Known rows, with every way that one mark hangs from another:
siruver[vanilir]: [-0.25 -0.28  0.05  0.05 -0.30  0.25  0.08  0.00 -0.22  0.13  0.07  0.30
  0.41 -0.12 -0.19  0.44 -0.29 -0.03  0.29 -0.26 -0.10 -0.06  0.03  0.19
  0.09]
siruver[vanilir[lizin]]: [-0.21 -0.27  0.11  0.02 -0.13  0.14  0.31 -0.03 -0.14 -0.09  0.12  0.40
 -0.03 -0.02 -0.12  0.11 -0.15 -0.21  0.23 -0.18 -0.03  0.15 -0.03  0.22
 -0.04]
roza[doka rebilol[rafetu totag vanilir[lizin]]]: [-0.03  0.30 -0.27  0.09 -0.18 -0.16 -0.07 -0.47 -0.11  0.07  0.35  0.04
 -0.21 -0.14  0.00  0.26  0.17  0.11 -0.45  0.06  0.20  0.22 -0.24 -0.09
 -0.11]
roza[rebilol[totag[lizin siruver] vanilir]]: [ 0.34  0.16 -0.19 -0.30  0.13 -0.05 -0.26  0.09 -0.01  0.45 -0.27 -0.06
  0.06 -0.17  0.27  0.23  0.34 -0.05 -0.27  0.14  0.21 -0.02  0.09 -0.33
 -0.06]
vanilir[lizin]: [-0.15 -0.13  0.22  0.02  0.05  0.19  0.38  0.07 -0.11 -0.23  0.19 -0.01
 -0.29 -0.02 -0.05 -0.20  0.00 -0.12  0.25 -0.17  0.00  0.31 -0.05 -0.19
  0.04]
tinu[kulasuf[ginak siruver[vanilir[rebilol]]]]: [ 0.27 -0.33  0.01  0.36 -0.06 -0.02  0.29 -0.08  0.13  0.08  0.02  0.12
  0.00  0.26 -0.13 -0.57 -0.13  0.02  0.02 -0.25  0.14 -0.08 -0.10  0.00
 -0.30]
tinu[kulasuf[siruver]]: [ 0.11 -0.38  0.17  0.21 -0.11  0.33  0.10 -0.03 -0.06  0.24  0.20 -0.31
  0.04 -0.17 -0.07 -0.35 -0.12  0.05  0.11 -0.40  0.26  0.05 -0.08 -0.23
 -0.21]
vanilir[lizin rebilol]: [-0.09  0.08  0.24  0.18  0.03  0.16  0.49 -0.02  0.01 -0.31  0.12 -0.03
 -0.43  0.19  0.11 -0.52  0.12 -0.06  0.27 -0.08 -0.04  0.32 -0.08 -0.20
 -0.07]
kulasuf[ginak siruver[vanilir[rebilol[rafetu roza]]] tinu]: [-0.20  0.00 -0.03 -0.04 -0.03 -0.47  0.00  0.35  0.52 -0.50 -0.30  0.39
  0.02  0.53 -0.09 -0.56 -0.19 -0.22  0.09  0.28 -0.01 -0.32  0.16  0.33
 -0.12]
tafuro[doka[roza[rebilol[rafetu totag vanilir]]]]: [-0.05  0.19 -0.34 -0.01 -0.02 -0.10 -0.11 -0.11 -0.15  0.13 -0.16 -0.29
  0.07 -0.23 -0.01  0.74 -0.20  0.15 -0.19 -0.02 -0.17  0.00 -0.04  0.04
  0.16]
totag[lizin siruver[vanilir[rebilol[roza]]]]: [ 0.31 -0.11  0.15 -0.11  0.32  0.02  0.00  0.21  0.14  0.12 -0.38  0.24
  0.17  0.00  0.39 -0.33  0.19  0.04  0.16  0.18 -0.03 -0.52  0.19  0.12
 -0.22]
seza[rafetu]: [-0.28  0.00  0.02 -0.06 -0.01  0.11  0.10  0.14 -0.11  0.02  0.13 -0.20
  0.08 -0.19  0.00  0.14 -0.19 -0.02  0.34 -0.19 -0.21 -0.12  0.07  0.28
 -0.07]
roza[doka]: [-0.20 -0.32  0.11  0.16 -0.03  0.43 -0.04 -0.19 -0.14  0.07  0.37  0.07
  0.09 -0.16 -0.06  0.18 -0.12  0.32  0.25 -0.22  0.01  0.05 -0.25 -0.11
  0.06]
siruver[vanilir[rebilol]]: [-0.16 -0.12  0.07  0.18 -0.31  0.22  0.23 -0.09 -0.11  0.05  0.02  0.24
  0.23  0.03  0.00  0.14 -0.16  0.02  0.29 -0.18 -0.13 -0.08  0.00  0.18
 -0.02]
tinu[kulasuf]: [ 0.05 -0.29  0.13  0.22 -0.26  0.42  0.18 -0.07 -0.33  0.38  0.32 -0.33
  0.29 -0.26 -0.13  0.05 -0.28  0.24  0.14 -0.54 -0.06  0.04 -0.14 -0.19
  0.06]
kulasuf[siruver tinu]: [-0.46 -0.32  0.20 -0.10 -0.12  0.23 -0.13  0.33  0.30 -0.18 -0.05  0.04
 -0.09  0.23 -0.08 -0.29 -0.23 -0.25  0.36 -0.05  0.21  0.22  0.03 -0.03
  0.00]
rebilol[rafetu roza[doka] vanilir[lizin]]: [-0.11  0.18  0.06  0.06 -0.06 -0.23  0.16 -0.21 -0.01 -0.06  0.05  0.16
 -0.05 -0.16  0.08 -0.01 -0.02  0.21 -0.24  0.05 -0.11 -0.07 -0.09  0.09
 -0.09]
doka[roza[rebilol[rafetu totag[siruver] vanilir[lizin]]]]: [ 0.34  0.16 -0.26 -0.27  0.18 -0.51  0.16  0.10  0.01  0.10 -0.35 -0.19
 -0.20 -0.25  0.18  0.17  0.21 -0.28 -0.35  0.21  0.19  0.09  0.13 -0.10
  0.06]
tafuro[doka[roza[rebilol[totag]]]]: [-0.04 -0.09 -0.35  0.02  0.24  0.26  0.05 -0.09 -0.24 -0.15  0.08 -0.32
 -0.13 -0.22  0.00  0.44 -0.07  0.22  0.20 -0.24 -0.06  0.12 -0.12 -0.15
  0.07]
tafuro[doka]: [-0.34 -0.24  0.24  0.11  0.16  0.51 -0.03 -0.03 -0.14 -0.05  0.21 -0.17
  0.01 -0.06 -0.10  0.29 -0.21  0.30  0.51 -0.24 -0.20  0.05 -0.26 -0.08
  0.05]
siruver[vanilir[lizin rebilol[rafetu]]]: [-0.16  0.02  0.26  0.18 -0.13 -0.05  0.24 -0.14  0.05 -0.14  0.14  0.27
 -0.08  0.18  0.03 -0.13 -0.07 -0.19  0.08  0.06 -0.03 -0.03 -0.04  0.34
 -0.06]
tamez[rebilol[roza totag vanilir[lizin]]]: [-0.03  0.68 -0.06 -0.06 -0.18 -0.20  0.10  0.18 -0.11 -0.34 -0.19 -0.25
 -0.19  0.19 -0.18 -0.30  0.26 -0.22 -0.06  0.10 -0.34  0.43  0.31 -0.11
  0.18]
tamez[doka]: [-0.39 -0.14  0.22 -0.11  0.02  0.45 -0.18  0.11 -0.06 -0.11 -0.02 -0.02
  0.19  0.11 -0.08  0.05 -0.10  0.24  0.44 -0.15 -0.11  0.14  0.05 -0.01
  0.19]
rebilol[rafetu roza[doka] vanilir]: [-0.14  0.15 -0.02  0.05 -0.24 -0.14 -0.09 -0.18 -0.09  0.16  0.02  0.05
  0.38 -0.29  0.03  0.34 -0.14  0.40 -0.17 -0.04 -0.18 -0.26 -0.02  0.08
  0.05]
tinu[kulasuf[ginak]]: [ 0.24 -0.27  0.05  0.19 -0.06  0.14  0.33  0.05 -0.22  0.16  0.25 -0.25
  0.19  0.01 -0.28 -0.14 -0.26  0.20  0.07 -0.45 -0.17  0.05 -0.17 -0.28
  0.09]
vanilir[lizin rebilol[rafetu roza[doka] totag]]: [ 0.16  0.27  0.02  0.19  0.16  0.01  0.00 -0.31  0.17 -0.44  0.39 -0.21
 -0.44  0.17  0.04 -0.45  0.29  0.04 -0.10  0.21  0.04 -0.07 -0.20 -0.07
 -0.08]
doka[roza[rebilol[totag[lizin]]]]: [ 0.33 -0.04 -0.32 -0.16  0.23  0.12  0.06  0.18 -0.15  0.00 -0.13 -0.13
 -0.09 -0.12  0.15  0.15  0.08 -0.08 -0.16 -0.01  0.09  0.10  0.22 -0.10
  0.16]
doka[roza[rebilol]]: [-0.01 -0.05 -0.34  0.03 -0.05  0.04  0.46  0.09 -0.38 -0.03 -0.15 -0.05
  0.10 -0.43  0.16  0.23 -0.10  0.22  0.10 -0.37 -0.01  0.13  0.14 -0.13
  0.06]

Rows:
[ 0.13  0.14  0.18 -0.16 -0.11 -0.05 -0.43  0.12  0.15  0.26 -0.08 -0.13
  0.15  0.12 -0.10  0.38 -0.06 -0.29 -0.35  0.30 -0.07 -0.03  0.19  0.03
  0.30] -> rebilol[rafetu totag[lizin] vanilir]
[ 0.10  0.38 -0.06 -0.12  0.03 -0.06 -0.48  0.01 -0.01  0.13 -0.16 -0.23
  0.17 -0.01 -0.02 -0.05  0.31  0.18  0.02  0.18 -0.18 -0.04  0.04 -0.18
  0.11] -> tamez[rebilol[roza[doka] totag[siruver] vanilir]]
[-0.28 -0.26  0.04  0.02 -0.06 -0.15  0.10  0.26  0.46 -0.34 -0.24  0.49
 -0.14  0.59 -0.12 -0.53 -0.21 -0.30  0.29  0.11  0.07  0.07  0.04  0.16
 -0.15] -> kulasuf[ginak siruver[vanilir[rebilol]] tinu]
[ 0.32 -0.15 -0.26 -0.25  0.26 -0.34  0.10  0.03 -0.06  0.00 -0.15  0.10
 -0.07 -0.18  0.07  0.26  0.14 -0.38 -0.18  0.14  0.27 -0.14  0.08  0.24
  0.00] -> doka[roza[rebilol[rafetu totag[siruver[vanilir[lizin]]]]]]
[ 0.06  0.54  0.07 -0.01  0.01 -0.10 -0.70  0.02  0.11  0.14 -0.04 -0.12
  0.16  0.19 -0.03  0.01  0.17  0.10 -0.37  0.46 -0.29 -0.11  0.23  0.16
  0.23] -> tamez[rebilol[rafetu roza[doka] totag[lizin] vanilir]]
[ 0.09  0.22 -0.19 -0.02 -0.10 -0.04 -0.50 -0.30  0.00  0.41  0.21  0.10
  0.10 -0.12  0.15  0.48  0.11  0.19 -0.56  0.20  0.15 -0.09 -0.10 -0.03
 -0.03] -> roza[doka rebilol[rafetu totag[lizin] vanilir]]
[ 0.22  0.02  0.15 -0.25  0.10 -0.06  0.04  0.07  0.10  0.08 -0.15 -0.18
 -0.26  0.03 -0.01 -0.02  0.25 -0.36 -0.01  0.14  0.09  0.24  0.00 -0.30
  0.05] -> rebilol[totag[siruver] vanilir[lizin]]
[ 0.34  0.14 -0.33 -0.24  0.00 -0.40 -0.07  0.11 -0.07  0.28 -0.43 -0.28
  0.22 -0.37  0.11  0.55  0.09 -0.10 -0.30  0.09  0.10 -0.13  0.18 -0.10
  0.20] -> doka[roza[rebilol[rafetu totag[siruver] vanilir]]]
[ 0.13  0.31 -0.34 -0.07 -0.10 -0.43  0.32 -0.03 -0.12 -0.08 -0.22 -0.12
 -0.19 -0.19  0.02  0.27  0.02 -0.22 -0.44  0.07  0.04  0.26  0.19  0.00
  0.15] -> doka[roza[rebilol[rafetu totag vanilir[lizin]]]]
[-0.22  0.04 -0.15  0.19 -0.11  0.12 -0.15 -0.32 -0.27  0.16  0.46  0.03
  0.21 -0.32  0.08  0.35 -0.01  0.50 -0.06 -0.16  0.16 -0.12 -0.29 -0.08
 -0.10] -> roza[doka rebilol[rafetu]]
[-0.22  0.05 -0.24  0.04  0.19 -0.08  0.58 -0.12 -0.23 -0.10 -0.29  0.06
 -0.32 -0.28  0.24  0.19 -0.12  0.24  0.06 -0.23 -0.17  0.33 -0.08 -0.04
 -0.18] -> tafuro[doka[roza[rebilol[vanilir[lizin]]]]]
[ 0.31  0.30  0.06 -0.33  0.15 -0.39 -0.04  0.16  0.16 -0.05 -0.25 -0.29
 -0.10 -0.06  0.00 -0.05  0.29 -0.31 -0.23  0.30  0.03 -0.14  0.14 -0.16
  0.07] -> rebilol[rafetu roza totag[siruver] vanilir[lizin]]
[-0.31 -0.34  0.10 -0.13  0.12 -0.06  0.01  0.45  0.38 -0.38 -0.10  0.15
 -0.23  0.43 -0.21 -0.46 -0.19 -0.27  0.28  0.04  0.13  0.26  0.03 -0.11
  0.05] -> kulasuf[ginak siruver tinu]
[ 0.19  0.18 -0.01 -0.12  0.00 -0.08 -0.51 -0.09  0.14  0.19  0.01 -0.02
  0.16  0.00  0.04  0.26  0.04  0.09 -0.46  0.33 -0.10 -0.31  0.08  0.07
  0.12] -> rebilol[rafetu roza[doka] totag[lizin] vanilir]
[-0.56  0.38  0.20 -0.07 -0.25  0.17 -0.36  0.16 -0.08  0.05 -0.35  0.03
  0.28  0.27 -0.10  0.00 -0.04  0.22  0.29  0.02 -0.47  0.38  0.29  0.14
  0.29] -> tamez[doka rebilol[vanilir]]
[ 0.01  0.02 -0.35  0.12 -0.13  0.33 -0.15 -0.35 -0.27  0.03  0.54 -0.08
  0.02 -0.20 -0.04  0.32  0.18  0.34 -0.01 -0.25  0.22  0.12 -0.30 -0.32
 -0.05] -> roza[doka rebilol[totag]]
[-0.41 -0.26  0.20  0.07 -0.10  0.05  0.19  0.09  0.45 -0.34 -0.09  0.50
 -0.46  0.50  0.09 -0.71 -0.11 -0.46  0.32  0.09  0.23  0.23  0.02  0.26
 -0.33] -> kulasuf[siruver[vanilir[lizin rebilol]] tinu]
[ 0.26  0.14  0.04 -0.20  0.23 -0.27 -0.23 -0.15  0.18  0.00  0.01 -0.12
 -0.16 -0.09  0.06 -0.05  0.29 -0.05 -0.26  0.30  0.11 -0.18 -0.10 -0.09
 -0.06] -> rebilol[rafetu roza[doka] totag[siruver] vanilir[lizin]]
[ 0.09  0.34  0.16  0.00  0.26  0.13 -0.73  0.10  0.11 -0.11  0.23 -0.22
  0.05  0.25 -0.06 -0.18  0.21  0.11 -0.15  0.42 -0.16 -0.16  0.11  0.14
  0.23] -> tamez[rebilol[rafetu roza[doka] totag[lizin]]]
[ 0.05 -0.12  0.36  0.04  0.20 -0.11  0.14 -0.03  0.18  0.02 -0.03  0.21
 -0.11  0.11  0.15 -0.24  0.11 -0.23  0.15  0.22  0.13 -0.24 -0.10  0.23
 -0.15] -> totag[siruver[vanilir[lizin rebilol[rafetu]]]]
[ 0.21 -0.51 -0.04  0.17 -0.06  0.02  0.17  0.01  0.00  0.17  0.07  0.18
  0.17  0.09 -0.30 -0.25 -0.26 -0.04 -0.01 -0.31  0.16 -0.08 -0.06  0.06
 -0.20] -> tinu[kulasuf[ginak siruver[vanilir]]]
[-0.01 -0.40  0.24 -0.13  0.17  0.09  0.17  0.07 -0.03  0.07 -0.03  0.31
 -0.02 -0.06  0.03 -0.04  0.05 -0.24  0.30 -0.04  0.15 -0.03 -0.07  0.10
 -0.10] -> totag[siruver[vanilir[lizin]]]
[ 0.36 -0.03 -0.04  0.28 -0.02 -0.37  0.21 -0.01  0.18 -0.05 -0.06 -0.02
  0.16  0.16 -0.11 -0.59 -0.08  0.10 -0.19 -0.05  0.06 -0.48  0.03  0.12
 -0.32] -> tinu[kulasuf[ginak siruver[vanilir[rebilol[rafetu roza]]]]]
[ 0.24  0.02  0.02  0.07  0.06  0.06 -0.44 -0.24  0.22  0.00  0.18  0.22
  0.12  0.19  0.09  0.04  0.08  0.06 -0.23  0.33 -0.01 -0.53  0.01  0.36
 -0.05] -> siruver[vanilir[rebilol[rafetu roza[doka] totag[lizin]]]]
